Known rows, with every step that occurs:
H-Y-Z: [ 11  24 -15 -15 -19   4  -7  19  34   4 -25 -17  13 -48 -25   6  -9   6
 -21  29  21  14 -18]
Z-R-Y: [ 28  18 -12   9  -9 -36 -13  18   4 -13   6 -24 -19  -3 -31   7   7  -1
  -2  35  22   5 -13]
Y-Z-R-H-G: [ 16  21 -17   6 -13 -21 -25  21  -1   2  -9   6 -13  -8 -26 -11 -21   7
  -8  51  57   3 -12]
H-R: [  7  30 -19  -6  -5  -4   6  13  -1  -8 -12   2  10 -35  -7   0  13   9
  -7  25  10  22  21]
H-Y-R: [ 10  15 -12 -17 -13 -14  10   4  30 -11 -16 -22  12 -41 -25 -22 -16  20
  -6  14  18  37  -1]
Y-R-H: [  6   7 -12   4  -9 -27  -6  -6  10 -11  -5 -16  -4 -33 -34 -36 -15  16
  -7  17  28  26   9]
Y-R: [  6  22 -21   4 -17 -21  12   2  14  -4  -3 -25   4 -26 -30 -27 -15  26
 -12  14   8  18   2]
G-Y: [ 10  24 -21 -11  -3 -11   7  21  29  -4 -26 -18  12 -42  -1   3   9   5
  -6  14  22  18   5]
G-H: [ 19  17 -29   2  -4 -20  -6  19  17 -13 -11  -6 -18 -24  -7  -2   2   1
 -11   6  12  11 -17]
W-G-Y-Z-H-R: [ -1  80  -1   3 -13  21  36  10  10  22 -38   5   6 -60  -1  16 -17  -6
 -23  49  34  15  18]
R-Z-H-G-Y: [ 16  32 -25 -15 -11   3   8  70   4  15 -24  12 -14 -23 -14 -15  -5  14
  -2   7  51  23  -7]
G-H-R-Z: [ 24  24 -28  -4   0  -8  -7  32  -4 -12 -12   2 -13 -19 -15 -16  20   7
  -7  -8  12  21  11]
W-G: [ 11  44 -10  -7  -9   7  10   6   4   3   7  -3  -5 -39 -10  -5   0   9
 -15  29  26  15  -6]
W-G-Y-R: [  4  54 -10  -1  -9   0  34 -11  27   5 -13 -30   7 -47  -9 -19 -17  19
 -14  21  32  27  15]
Z-Y-R: [ 10  33 -32   3 -12 -24  22   7  11  -4 -15 -22   8 -33 -16 -36 -39  22
 -20   6  13  23 -10]
W-G-Y: [ 11  50 -11 -11  -1   8  21   7  23   5 -16 -13   4 -51   4   5   5   3
 -11  25  37  20   7]
Y-Z-H-G: [  7  41 -21   4 -30   7   2  43   1  21 -15  11 -19 -26 -28  -1 -34   9
 -24  39  37  -2 -26]
G-H-Y: [ 23   9 -23 -19   0 -14  -9  19  36 -18 -24  -4  -9 -41  -1   3   2  -5
  -6   4  22  31 -21]
G-Y-R-H: [  5  14 -12  -2  -2 -26   2  -5  30 -10 -27 -24   7 -42 -19 -29 -11  10
  -3  12  38  30  20]
Y-Z-H: [  4  35 -13   8 -26  -6  11  29  10  17 -17  -1  -5 -33 -27   5 -25   4
 -23  37  13  -4 -20]
R-Z-Y: [ 21  25 -33 -12  -4 -10   3  46   0   1  -8  -3   5 -27 -15 -30 -10  18
 -18  -6  22  18 -19]
Z-R: [ 14  17 -19   0  -5 -38   5  16   5  -9   0  -5   6  -7  -9  -2   4  13
   5  37  15  12  -5]
G-Y-R-Z: [ 12  24 -23  -6 -11 -15  13  25  22   1 -17 -34  10 -25 -31 -38  -3  30
  -8  -8  22  26  16]
H-Y: [ 16  13 -14 -27  -5  -6  -2  21  27 -11 -18  -6  10 -46 -11   1   5   6
  -3  19  21  33 -11]
Z-H-G: [ 11  29 -21  -6 -14  -2   5  46  -5   9  -8  23 -21 -24 -14  -4 -18  10
  -5  30  38  16 -19]
Y-R-H-G: [  9  13 -18   1 -12 -13 -16   8   2  -6  -4  -4 -20 -24 -32 -41 -25  20
  -7  18  54  26   4]

Rows:
[ 17  26 -28   2   1 -12  -1  11   4 -18 -20   3 -10 -30   0   1   9  -4
  -8   9  10  20  10]	G-H-R
[ 24  68 -10  19 -14  18 -11  -4   5   2  -9 -21 -39 -39 -29  15  -8 -21
 -37  30  32  -1  -5]	W-G-H-R-Y-Z
[ 24  19 -19  -2 -10 -31  -6  14  34 -10 -29 -12  -4 -21 -10  10 -16  -8
  -9  31  22  13 -27]	G-H-Y-Z-R
[ 25  36 -41  -5   6 -12   1  37  -6 -12 -25   8  -7 -27  -1 -24  -7   2
 -17 -14  18  25  -3]	G-H-R-Z-Y
[ 15  40 -26   3 -17 -15   2  30  22   9 -30 -12   3 -13  -9   5 -20  11
  -9  41  48   2  -5]	H-G-Y-Z-R
[ 14  18 -16  -7 -14 -11   7  54  -6   9  -2   7 -11 -19 -28 -17   1  15
  -5  13  16  18 -14]	R-Z-H
[  6  28 -23   0 -12 -20  21   3  31  -4 -24 -35  14 -36 -16 -20 -12  20
  -9   9  18  23  16]	G-Y-R
[ 15  37  -6   5 -11  -5   2  28 -10  -4 -12   1 -22 -33 -27  11   3 -12
  -9  31  20  18   6]	Z-H-R-Y
[ 12  14  -9  11 -12 -35 -17   7   7  -4 -10  -7   1 -16 -27  -6 -11   1
  -8  50  31   2  -6]	Y-Z-R-H
[  6  38 -22  -1 -16 -10  28  29  15  10 -30  -4 -11 -31 -15 -20 -35  19
  -4  19  44  28   2]	Z-H-G-Y-R
[ 14  11 -20 -10  -3  -4 -31  26  -2  -6  -7  15 -21 -31 -19 -19  -4   7
  -6  25  58  19  -6]	R-H-G
[ 25  43 -22  20 -15  -1 -24  11   9  -7 -21 -26 -31 -28 -35  15  -2 -18
 -32  18  18  -4  -4]	G-H-R-Y-Z
[ 11  60  -7   5 -11  -9  22   2  24  12 -20 -22  11 -31  -5  10 -13   3
 -15  53  37   2   1]	W-G-Y-Z-R
[ 15  27 -30  -9 -15  -2   6  39  14   7 -16 -24  -5 -17 -31 -42 -13  34
  -7  -7  46  25  10]	H-G-Y-R-Z
[ 21  21 -22 -11 -13  -5 -12  18  41  -5 -32 -14  -6 -42 -17   7 -13  -7
 -24  14  20  13 -29]	G-H-Y-Z
[ 12  28 -18  10 -19 -28   1  15  12   4  -8 -16   9  -8 -25   1 -12  10
 -14  46  13  -5 -12]	Y-Z-R
[ 21  33 -14   2  -7  -1 -15  15  -2 -12  -6 -16 -15 -31 -29   8  17  -5
 -12  23  20  15  13]	H-R-Y
[ 19  33 -17  13 -26  -1 -23  19  16   5  -3 -37 -17 -27 -50   8  -7  -3
 -34  27  19 -11 -20]	R-Y-Z
[ 20  43 -15  12 -30   9 -17  46   2  19  -9  -6 -43 -23 -47   8 -30  -4
 -30  38  45  -8 -34]	R-Y-Z-H-G
[ 29  31 -23  11  -1 -10 -20  13   4 -21 -13 -14 -33 -26 -21  10  14 -17
 -14   8  18  13   4]	G-H-R-Y
[ 11  18  -6 -24  -8  -8  12  33  20  -1 -24  12   0 -47  -8   4  -7   0
   2  29  23  35 -19]	Z-H-Y
[ 23  49 -17  -5   0  12   4  19  -9  -4  -2   9 -21 -29  -8 -16  14   3
 -13   5  27  24  10]	W-G-H-R-Z
[ 22  35 -10 -19   2   4   4   4  30 -10 -15   0 -19 -51   5   4  -2  -8
  -9  16  36  33 -22]	W-G-H-Y
[ 29  56 -10   8  -1   9  -9  -1  -1 -12  -4 -10 -42 -37 -14  11  10 -20
 -19  20  32  18   3]	W-G-H-R-Y
[ 16  22 -11 -10 -15 -22   0  17  28  -2 -21 -14  16 -25 -19   9 -12   5
  -8  47  22  13 -17]	H-Y-Z-R
[ 15  39  -8  15 -29  -3  -7  31   9  14 -10 -20 -27 -28 -49  13 -20  -8
 -30  36  21  -8 -29]	R-Y-Z-H
[  8  19 -24   3  -2 -30   3  -2   9 -12 -16 -10   1 -40 -18 -44 -39  12
 -16   9  33  30  -5]	Z-Y-R-H
[ 25  10 -23 -14  -9 -18  -2  24  28 -13 -15 -22 -11 -24 -30 -37  -9  18
  -7 -18  20  38 -12]	G-H-Y-R-Z
[ 12  17 -21  -2 -19 -16   5  25   4   1   5 -27  -1 -13 -46 -45  -4  35
 -11  -3  11  18   5]	Y-R-Z
[ 15  16 -19 -14   4  -4 -20  27  16  -5 -28   4 -11 -40  -3 -10   1   1
  -2  18  67  26   6]	R-H-G-Y
[ 13  29 -30 -14  -5   3  -1  35  21   1 -24  -4  -3 -34   0  -2  -1  11
  -6  15  48  18   0]	H-G-Y
[ 19  14 -23  -8  -9 -23   6   1  37 -18 -22 -21  -8 -36 -17 -20 -19   7
  -8   1  16  38 -12]	G-H-Y-R
